Each row was made from one path, in order. Every step used is in the known rows, and no mark comes twice. Write each row's path.
In the rows, zero is written as 128.
Known rows:
f/j: [115 156 136 124 111 132 124 114 105  97 141 142 158 144 119 146 146 125
 137 109 127 136  97 126 139 166 129]
k/j/v: [ 85 147 154 136 104 162 111 117 111 123 141 135 129 153 108  93 145 174
 142 113 118 132 103 136 131 120  87]
v/x/m: [101 142 150 140 138 135 113 129 113 127 134 140 156 139  94 108 142 123
 130 135 108 111  76 128 151 136 157]
v/x/m/j: [ 96 144 155 146 116 148 105 133  97 125 115 133 141 132  99 118 129 128
 125 129 117 108  69 140 124 114 167]
q/f: [103 127 127 153 124 133 116  92 106 116 124 135 135 117  99 141 136  93
 142 114 106 120 120 106 156 162 119]
p/l: [103 136 110 161 126 126 134 120 124 131 119 133 141 117 103 106 119 136
 133 118 103 113 109 138 144 158 124]
x/m/j: [100 132 133 135  98 141 109 135  96 118 107 137 136 131 109 128 127 108
 139 124 115 121  70 154 103 140 154]
x/m: [107 129 127 125 121 129 116 132 111 120 128 148 150 139 104 119 138 104
 143 130 105 124  76 140 130 158 144]
a/j/f/q: [ 87 135 114 140 143 168 132 105 114  97 118 153 157 106 130 120 143 138
 148 143 136 145  91 125 128 143 122]
e/x/m/j: [ 83 103 126 159 112 140 102 152  92 110 119 141 114 132 112 119 140 106
 136 125 131 116  59 162 121 109 164]
r/l/k/j/p/x/m: [ 86 107 168 164 154 151 117 124 125  94 106  80 122 158  83 157 137 153
 140 130  84  97   7 130 122 162  97]
f/j/v: [122 197 148 113 103 147 115  97 108 100 148 141 172 138 105 119 165 168
 148 113 128 146  87 118 132 156 103]
p/l/k/j/f/q: [ 45 114 133 182 125 152 131  77 137  77 105 142 127 122 111 121 137 144
 129 109  78 125  64 123 155 148 118]
v/x: [ 96 152 147 153 145 140 118 122 116 134 140 124 149 131 105 115 134 144
 121 136 126 109 114 121 157 132 140]
m/j/f: [ 87 164 115 174 108 169 102  94  99 114 111 101 127 124 128 129 120 136
 140 148 127 132 105 147 112 120 145]
p/l/k/j: [ 61 111 137 157 112 141 127 112 133 116 108 136 122 138 108 124 118 139
 127 104  81 110  83 133 151 142 112]
k/j/p: [ 77 130 133 169 113 156 114 132 117 111 140 135 102 173 115 115 128 146
 152 131 130 124  88 139 134 145  95]
p/j: [ 98 144 134 155  94 127 108 115 128 161 133 118 142 151 116 133 140 141
 135 127 113 108  99 155 113 145 114]
e/u: [ 98 149 143 153 125 143 120 116 116 136 128 116 123 119 101 127 140 101
 122 139 142 126 123 119 144 143 110]
a/j/p/l/k: [ 79 163 107 146 135 160 132 116 137 124  99 152 146 119 109 123 117 158
 162 154 114 120  53 122 133 164  98]
f/j/a/u: [130 151 148 157 127 161 120  94 121  93 136 120 179 148 118 181 138 155
 131 111 135 120  89 106 135 165 123]
k/j: [ 81 105 142 147 109 146 117 136 110 122 133 133 117 158 121 120 127 129
 131 109 118 122 113 144 137 129 113]
q/f/j/a: [128 144 138 151 117 132 106  86 115  96 139 111 151 131  96 188 144 123
 152 107 118 134 101 101 170 169 130]
m/j: [ 97 141 131 150 106 148 112 129  97 123 109 120 128 123 121 134 118 130
 128 122 135 120 109 148 108 136 135]
r/l/e: [ 99 175 116 134 160 135 140 109 109 126  98 108 138 119  88 163 147 164
 102 149 115 128  98 140 125 186  89]
e/l/k/j/a: [ 81 112 132 172 134 149 126 149 139 128 106 102 107 135  98 173 122 145
 146 126 130 111  87 137 156 124 104]
r/l/k/j: [ 73 123 148 146 135 158 142 118 120 112 104 109 108 148  99 162 129 145
 115 117  97 115  84 132 123 158  96]
r/l/k/j/p: [ 66 149 140 168 137 169 138 117 124 104 111 109  96 164  95 157 131 162
 136 140 108 115  59 127 120 173  80]
p/x/m/j: [115 102 158 148 121 128  92 136  99 116 103  94 154 116 110 133 124 123
 132 113 110 100  60 151 112 125 152]

Which path is each row?
[ 91 168 148 167 118 160 100 131 104 115 123 132 128 147  93 115 131 144
 147 155 129 111  40 134 121 131 151]	v/x/m/j/p
[ 57 143 143 159 119 159 110 117 130 104 124 132 110 168 116 139 131 142
 150 138 113 121  63 126 143 155  98]	l/k/j/p
[118 143 137 136 107 133 117  81  96  87 135 144 153 128 100 164 151  97
 146  94 109 137 100  96 158 172 123]	q/f/j
[105 183 163 127 131 150 105 114 115 132 142 141 170 132  80  82 160 168
 140 140 108 120  64 119 145 126 133]	j/v/x/m
[115 136 137 174 143 162 119 107 131 123 125 107 161 134 116 159 123 151
 126 129 131 103 107 117 134 154 122]	j/a/u
[ 79 145 150 172 128 160 108  97 102  85 114 135 145 114 100 116 148 134
 128 136 113 124  49 129 127 121 172]	v/x/m/j/f/q
[ 94 195 166 152 116 168 103 108 101 136 125 116 146 117  96  98 139 194
 126 132 136 117  96 126 123 102 124]	m/j/v/x
[106 173 144 123  92 157  99 119  98 120 115 139 150 126  96 104 144 152
 148 126 115 132  59 147  96 130 127]	x/m/j/v
[ 67 132 124 178 126 157 134 143 128 110 109 134  93 149  96 145 132 132
 163 136 133 115  61 128 139 142  83]	e/l/k/j/p
[ 97 158 125 155 101 153 102 134 103 106 114 138 121 147 106 124 128 123
 160 147 125 124  44 150  98 155 137]	x/m/j/p
[119 197 174 110 114 149 106 101 107 103 153 154 185 146  81 105 176 170
 145 119 111 135  44 110 147 136 138]	f/j/v/x/m
[ 70 133 122 142 125 135  94 138  91 108 100 142 121 126 105 137 154 128
 120 139 127 130  48 167 132 122 144]	l/e/x/m/j
[ 65 154 177 143 116 156 111  99 133 120 121 148 147 141  72  81 148 181
 135 112  64 107  32 119 158 112 120]	p/l/k/j/v/x/m
[115 125 143 159 146 125  97 131 121 108 132 102 156 139 101 120 138 134
 159 143 111 104  42 132 136 160 126]	j/p/x/m
[ 76 195 127 169 128 143 103 108 115 120  95 136 133 126  72 114 136 177
 130 158 105 114  22 143 138 147 131]	v/x/m/j/p/l/e
[ 46 127 104 195 137 140 114 129 122 108 128 141  87 154  98 106 147 178
 134 138 121 121  57 156 169 129  87]	k/j/p/l/e/x
[ 83 145 122 152 129 130 131 102 135 122 104 132 149 111 105 131 122 134
 127 122  88 110  88 125 152 167 123]	p/l/k
[117 118 139 132 150 146 103 147 115 120 120 119 166 134 110 117 132 140
 171 151 128 111  32 136 123 141 117]	a/j/p/x/m
[118 144 171 135 115 145  85 117 102 119 111  94 168 113  99 108 142 166
 143 114 110 111  48 145 105 115 126]	p/x/m/j/v
[108 147 134 170 103 130  94 120 144 168 137  85 144 152 110 156 131 169
 141 138 119 106 101 158 126 143 121]	p/j/a
[ 77 191 123 168 111 145 104 103 116 119  84 126 109 114  69 127 141 134
 130 159 119 131  30 140 122 157 101]	x/m/j/p/l/e/u
[ 90 167 120 181  98 147  97  80 127 153 132 101 141 152 122 129 141 147
 149 154 107 121  94 153 115 133 124]	p/j/f
[ 79 163 123 167 103 148 110 111 124 104  88 140 127 125  91 130 119 133
 154 138  87 111  15 139 113 168 136]	x/m/j/p/l/k
[ 78 126 119 186 110 147 128 126 126 115 131 137 100 160 102  97 118 156
 153 120 110 114  81 143 139 147  95]	k/j/p/l
[ 83 182 103 157 110 137 106 111 111 110  85 140 128 125  84 124 133 158
 142 150 102 127  25 159 115 170 116]	x/m/j/p/l/e
[ 77 165 187 131 139 173 125 106 119 117 117 121 136 150  62 120 159 187
 121 126  80 113  31 115 131 127 104]	r/l/k/j/v/x/m
[ 62 133 117 191 117 146 106 129 118  97 102 145 105 127  94 120 133 131
 153 140 105 108   4 148 131 138 146]	e/x/m/j/p/l/k
[105 121 143 171 126 149  80 101 100 105 102  73 155 117 117 128 124 126
 146 139 105 112  55 151 116 110 162]	p/x/m/j/f
[126 139 154 170 134 128  99  80 105  77 140 101 156 130  97 166 152 127
 164 108 115 116  63  89 165 175 105]	q/f/j/p/x
[ 92 187 125 156 117 138 126  88 133  83 122 144 150 139 102 148 139 152
 153 126 100 127  40 111 150 194 112]	f/j/p/l/k
